What can hang from each mark:
suvadoz: gana liram mepo ruvikit
ripob: mepo
liram: suvadoz
nefu: gana
befolo: suvadoz
tekodig: sosu
rubat: ganira liram
sosu: latut ruvikit tekodig
mepo: suvadoz
puna: ripob
gana: nefu suvadoz

Every row comes from one small tree of marks. The marks that hang from a mark follow it in brackets, in alphabetical order. Every link used is in the known rows. Which tree was each row made from?
In the rows, zero is written as 100.
Known rows:
mepo(suvadoz(gana ruvikit)): | 107 | 119 |  83 | 104 |  92 | 137 | 107 | 104 |  95 | 106 | 105 | 117 | 100 |  90 |  85 |  98 | 113 |  74 |  93 |  94 |  98 | 109 |  95 |  70 |  89 |  94 | 141 | 116 | 110 | 103 |
gana(nefu suvadoz(mepo)): | 109 | 118 |  76 | 109 |  88 | 128 | 118 |  91 | 105 |  92 |  99 | 115 | 125 | 114 |  89 | 102 | 110 |  78 |  89 |  83 | 113 | 110 | 125 |  94 |  91 |  94 | 119 |  99 | 131 | 114 |
puna(ripob(mepo(suvadoz(gana liram ruvikit)))): | 125 | 125 |  91 | 108 | 100 | 133 | 108 | 100 |  90 | 115 | 105 | 108 |  85 |  97 |  80 | 104 | 114 |  80 | 112 |  93 |  96 | 111 |  91 |  55 |  90 |  92 | 151 | 106 | 118 | 111 |
gana(suvadoz(ruvikit)): | 105 | 132 |  79 | 121 |  83 | 136 | 111 |  88 | 101 | 100 | 101 | 116 | 113 | 100 |  89 | 101 | 113 |  61 |  91 |  84 | 112 | 108 | 112 |  89 |  88 | 100 | 116 | 109 | 114 |  99 |
liram(suvadoz(gana(nefu) mepo ruvikit)): | 115 | 112 |  74 |  99 |  99 | 116 | 115 | 105 |  96 |  98 | 103 | 111 | 101 |  96 |  97 |  93 | 107 |  76 | 101 |  82 | 105 | 124 | 114 |  62 |  96 |  87 | 127 | 121 | 111 | 116 |
befolo(suvadoz(gana(nefu) liram mepo)): | 101 | 110 |  75 | 109 |  97 | 124 | 107 | 109 |  93 | 100 | 114 | 118 | 103 |  92 |  86 | 100 | 116 |  85 | 102 |  89 |  98 | 139 | 128 |  89 | 113 |  82 | 126 | 110 | 123 | 131 |
ripob(mepo(suvadoz(gana(nefu) ruvikit))): | 112 | 115 |  80 | 106 |  87 | 133 | 110 |  99 | 103 |  97 |  98 | 106 | 104 |  96 |  83 |  94 | 110 |  81 |  95 |  91 |  94 | 102 | 106 |  52 |  91 |  89 | 153 |  99 | 117 | 107 |
tekodig(sosu(latut ruvikit)): | 106 | 133 |  69 | 116 |  72 | 139 | 112 |  76 | 102 | 121 |  88 | 125 | 112 | 102 |  99 | 106 | 103 |  74 |  89 |  81 | 122 | 131 |  96 |  89 |  66 | 113 | 125 | 104 |  93 |  92 |
sosu(latut ruvikit tekodig): |  97 | 113 |  62 | 129 |  87 | 147 | 114 |  76 | 112 | 123 |  87 | 117 |  97 | 101 | 100 | 103 |  96 |  74 |  95 |  66 | 104 | 116 |  85 |  72 |  80 | 116 | 117 | 106 |  88 |  85 |
puna(ripob(mepo(suvadoz))): | 129 | 130 | 104 | 106 |  89 | 131 | 108 |  83 | 101 | 110 |  98 | 114 |  91 | 106 |  75 | 112 | 108 |  78 | 108 |  86 | 104 | 102 |  92 |  69 |  80 | 102 | 159 |  92 | 115 | 105 |
liram(suvadoz): | 118 | 129 |  92 | 110 |  88 | 117 | 110 |  78 |  92 |  97 |  98 | 122 |  98 |  96 |  90 | 104 | 104 |  62 | 106 |  73 | 117 | 126 | 110 |  80 |  84 | 111 | 137 | 109 |  97 |  99 |
ripob(mepo(suvadoz)): | 117 | 129 |  94 | 116 |  85 | 134 | 107 |  80 | 102 | 100 | 101 | 114 |  99 |  98 |  76 | 104 | 108 |  73 | 105 |  85 |  99 | 106 | 103 |  63 |  82 | 104 | 163 |  93 | 113 | 108 |
puna(ripob): | 125 | 133 | 100 | 105 |  87 | 133 | 105 |  79 |  97 | 108 |  97 | 119 |  95 | 108 |  82 | 116 | 108 |  74 |  96 |  81 | 113 | 112 | 101 |  92 |  83 | 107 | 133 | 103 | 104 |  95 |
sosu(latut): |  99 | 134 |  80 | 121 |  88 | 132 | 107 |  71 | 100 | 115 | 101 | 119 | 103 |  91 |  85 | 114 | 107 |  73 |  94 |  71 | 113 | 121 | 103 |  84 |  82 | 108 | 125 | 102 |  90 | 107 |
suvadoz(liram mepo): | 115 | 127 |  81 | 122 | 101 | 134 | 108 |  89 |  88 | 103 | 121 | 121 |  94 |  90 |  87 | 105 | 110 |  69 | 111 |  85 |  99 | 136 | 116 |  83 |  92 | 101 | 136 | 111 | 113 | 127 |
tekodig(sosu): | 119 | 141 |  84 | 109 |  69 | 134 | 100 |  77 |  95 |  98 |  95 | 126 | 112 |  96 |  90 | 107 | 108 |  71 |  90 |  85 | 120 | 129 | 112 |  98 |  73 | 117 | 144 | 108 | 103 |  93 |
liram(suvadoz(gana(nefu))): | 111 | 113 |  83 |  97 |  90 | 113 | 112 |  89 |  96 |  93 |  89 | 115 | 108 | 103 |  94 |  99 | 104 |  80 |  93 |  73 | 117 | 124 | 118 |  74 |  94 | 102 | 133 | 111 | 102 |  98 |
liram(suvadoz(gana)): | 109 | 121 |  87 | 102 |  93 | 114 | 108 |  87 |  94 | 101 |  93 | 117 | 102 |  96 |  90 | 103 | 106 |  73 |  98 |  71 | 114 | 124 | 112 |  72 |  90 | 106 | 141 | 118 |  95 |  99 |
rubat(liram(suvadoz)): | 114 | 131 | 102 | 119 |  84 | 110 | 107 |  77 |  92 |  95 |  95 | 115 |  98 | 104 |  77 | 105 |  98 |  64 | 117 |  71 | 117 | 136 | 106 |  82 |  77 | 105 | 132 | 110 |  94 | 101 |
rubat(ganira liram(suvadoz)): |  94 | 140 | 105 | 121 |  91 | 110 | 100 |  92 |  91 |  92 |  96 | 121 | 104 | 108 |  73 | 102 |  93 |  56 | 118 |  78 | 116 | 137 | 100 |  83 |  95 | 109 | 132 | 107 |  88 | 104 |
gana(nefu suvadoz(liram mepo ruvikit)): | 114 | 120 |  64 | 120 |  97 | 132 | 121 | 105 |  92 |  95 | 115 | 113 | 112 | 102 |  96 |  94 | 113 |  70 | 101 |  92 | 104 | 124 | 121 |  86 |  99 |  86 | 104 | 105 | 134 | 124 |
nefu(gana(suvadoz(liram mepo ruvikit))): | 113 | 128 |  80 | 120 | 102 | 133 | 105 |  95 | 100 | 110 | 129 | 113 | 106 | 104 |  83 |  91 | 113 |  71 | 111 |  88 | 115 | 122 | 114 |  78 |  89 |  90 | 120 | 110 | 121 | 118 |

Write each row's tree:
| 105 | 110 |  73 | 109 |  93 | 134 | 107 |  95 |  88 |  94 | 102 | 113 | 106 |  97 |  93 |  99 | 109 |  85 |  91 |  80 | 106 | 130 | 122 |  80 | 103 |  98 | 129 | 108 | 109 | 106 | -> suvadoz(gana(nefu) liram)
| 111 | 129 |  83 | 121 |  94 | 134 | 101 |  89 |  98 | 107 | 122 | 113 | 107 | 104 |  85 |  93 | 112 |  69 | 106 |  85 | 119 | 120 | 114 |  83 |  89 |  96 | 117 | 106 | 113 | 101 | -> nefu(gana(suvadoz(liram ruvikit)))
| 107 | 131 |  73 | 128 |  92 | 138 | 113 |  94 |  87 | 101 | 112 | 115 | 106 |  96 |  92 |  99 | 115 |  59 | 102 |  87 | 109 | 123 | 113 |  87 |  93 | 100 | 113 | 109 | 119 | 108 | -> gana(suvadoz(liram ruvikit))
| 111 | 122 |  81 | 106 |  93 | 118 | 109 |  95 |  92 | 102 | 100 | 114 |  96 |  91 |  94 |  97 | 108 |  67 | 100 |  77 | 110 | 122 | 106 |  68 |  92 |  99 | 131 | 123 |  97 |  98 | -> liram(suvadoz(gana ruvikit))
| 112 | 128 |  86 | 116 | 102 | 130 | 102 |  87 | 101 | 108 | 124 | 116 | 111 | 110 |  78 |  96 | 111 |  78 | 109 |  82 | 120 | 123 | 119 |  83 |  87 |  96 | 129 | 105 | 121 | 116 | -> nefu(gana(suvadoz(liram mepo)))
| 108 | 118 |  84 | 107 | 102 | 136 | 108 | 101 |  85 | 109 | 109 | 121 |  99 |  91 |  84 | 101 | 114 |  80 | 102 |  90 | 100 | 124 | 100 |  75 |  92 | 101 | 146 | 110 | 112 | 112 | -> mepo(suvadoz(gana liram))
| 110 | 111 |  73 | 105 |  98 | 138 | 112 | 113 |  86 | 101 | 111 | 114 | 100 |  91 |  92 |  92 | 113 |  79 |  98 |  99 |  97 | 123 | 103 |  71 |  99 |  89 | 129 | 108 | 118 | 111 | -> mepo(suvadoz(gana(nefu) liram ruvikit))
| 112 | 114 |  78 | 102 |  89 | 116 | 113 |  99 |  93 |  94 |  95 | 111 | 103 |  95 | 100 |  94 | 107 |  72 |  95 |  79 | 111 | 123 | 113 |  69 |  96 |  94 | 124 | 116 | 102 |  98 | -> liram(suvadoz(gana(nefu) ruvikit))
| 111 | 129 |  88 | 118 |  95 | 132 | 101 |  82 |  97 | 106 | 117 | 116 | 113 | 110 |  81 |  96 | 110 |  75 | 105 |  79 | 124 | 122 | 118 |  87 |  86 | 102 | 125 | 101 | 113 | 102 | -> nefu(gana(suvadoz(liram)))
| 106 | 119 |  69 | 117 | 106 | 135 | 106 | 107 |  88 | 107 | 123 | 114 |  93 |  84 |  93 |  97 | 114 |  74 | 103 |  90 |  91 | 130 | 111 |  68 | 100 |  86 | 132 | 129 | 112 | 127 | -> suvadoz(gana liram mepo ruvikit)
| 110 | 131 |  71 | 127 | 100 | 135 | 115 | 101 |  90 | 104 | 119 | 117 | 106 |  96 |  91 |  98 | 115 |  62 | 107 |  90 | 102 | 123 | 114 |  84 |  93 |  93 | 115 | 114 | 127 | 125 | -> gana(suvadoz(liram mepo ruvikit))
| 112 | 121 |  80 | 117 |  97 | 135 | 107 | 101 |  91 | 106 | 110 | 108 |  92 |  87 |  83 |  95 | 113 |  74 | 110 |  90 |  89 | 116 | 100 |  48 |  93 |  91 | 157 | 108 | 115 | 115 | -> ripob(mepo(suvadoz(gana liram ruvikit)))
| 109 | 110 |  85 |  94 |  89 | 133 | 110 | 100 |  98 |  98 |  95 | 118 | 111 | 102 |  85 | 100 | 110 |  87 |  87 |  90 | 105 | 110 | 106 |  77 |  92 |  97 | 142 | 101 | 115 | 105 | -> mepo(suvadoz(gana(nefu)))
| 106 | 112 |  70 | 103 |  93 | 133 | 109 | 106 | 104 |  96 | 107 | 109 | 106 |  96 |  94 |  95 | 110 |  82 |  85 |  87 |  96 | 113 | 117 |  71 |  99 |  82 | 128 | 118 | 115 | 116 | -> suvadoz(gana(nefu) mepo ruvikit)
| 108 | 130 |  87 | 114 |  86 | 134 | 100 |  84 | 109 | 104 | 114 | 113 | 114 | 108 |  81 |  94 | 111 |  70 |  95 |  83 | 123 | 108 | 113 |  82 |  83 |  96 | 121 | 105 | 110 |  94 | -> nefu(gana(suvadoz(ruvikit)))
| 116 | 128 |  83 | 119 |  96 | 142 | 112 | 101 |  82 | 107 | 119 | 121 |  90 |  85 |  89 |  98 | 111 |  62 | 112 |  99 |  96 | 127 |  96 |  76 |  89 |  99 | 131 | 107 | 114 | 112 | -> mepo(suvadoz(liram ruvikit))
| 108 | 122 |  73 | 114 |  80 | 134 | 117 |  93 | 102 |  90 |  97 | 111 | 121 | 108 |  93 |  97 | 111 |  68 |  84 |  86 | 114 | 107 | 119 |  92 |  93 |  93 | 107 |  99 | 121 |  99 | -> gana(nefu suvadoz(ruvikit))
| 109 | 128 |  76 | 123 | 102 | 132 | 114 |  93 |  92 | 104 | 115 | 119 | 111 | 102 |  87 | 104 | 113 |  69 | 106 |  84 | 109 | 126 | 118 |  91 |  90 |  99 | 125 | 109 | 126 | 126 | -> gana(suvadoz(liram mepo))
| 112 | 129 |  85 | 114 |  93 | 132 | 102 |  90 | 112 | 108 | 121 | 113 | 112 | 109 |  80 |  94 | 112 |  73 | 102 |  87 | 117 | 108 | 113 |  81 |  84 |  89 | 124 | 110 | 118 | 110 | -> nefu(gana(suvadoz(mepo ruvikit)))
| 109 | 110 |  80 | 101 |  99 | 135 | 112 | 105 |  87 |  99 | 105 | 118 | 104 |  97 |  88 |  98 | 112 |  85 |  98 |  92 | 101 | 125 | 108 |  77 |  96 |  96 | 137 | 101 | 118 | 111 | -> mepo(suvadoz(gana(nefu) liram))
| 112 | 118 |  85 | 102 | 102 | 112 | 110 |  92 |  96 | 104 | 101 | 118 |  99 |  96 |  88 | 102 | 107 |  76 | 103 |  74 | 111 | 125 | 112 |  69 |  91 |  98 | 144 | 123 | 105 | 116 | -> liram(suvadoz(gana mepo))
| 121 | 129 |  84 | 112 |  97 | 118 | 114 |  93 |  93 | 103 | 111 | 119 |  91 |  90 |  94 |  99 | 106 |  59 | 113 |  83 | 106 | 127 | 106 |  70 |  86 |  97 | 130 | 121 | 107 | 115 | -> liram(suvadoz(mepo ruvikit))
| 112 | 120 |  80 | 105 | 101 | 116 | 111 | 101 |  95 | 105 | 106 | 114 |  94 |  91 |  93 |  97 | 110 |  68 | 105 |  82 | 105 | 124 | 107 |  63 |  92 |  92 | 136 | 127 | 105 | 115 | -> liram(suvadoz(gana mepo ruvikit))
| 104 | 122 |  75 | 109 |  97 | 134 | 105 | 101 | 101 | 105 | 110 | 113 | 101 |  89 |  89 | 100 | 112 |  74 |  91 |  87 |  94 | 115 | 109 |  68 |  94 |  88 | 136 | 126 | 109 | 115 | -> suvadoz(gana mepo ruvikit)
| 108 | 113 |  78 |  97 |  91 | 136 | 110 | 108 |  97 |  98 | 102 | 114 | 107 |  95 |  89 |  94 | 112 |  80 |  88 |  96 |  99 | 108 | 101 |  71 |  93 |  89 | 134 | 106 | 115 | 102 | -> mepo(suvadoz(gana(nefu) ruvikit))
| 110 | 123 |  67 | 121 |  89 | 136 | 118 | 100 |  90 |  92 | 106 | 112 | 114 | 103 |  97 |  95 | 112 |  67 |  96 |  89 | 110 | 122 | 120 |  89 |  98 |  94 | 103 | 101 | 125 | 106 | -> gana(nefu suvadoz(liram ruvikit))
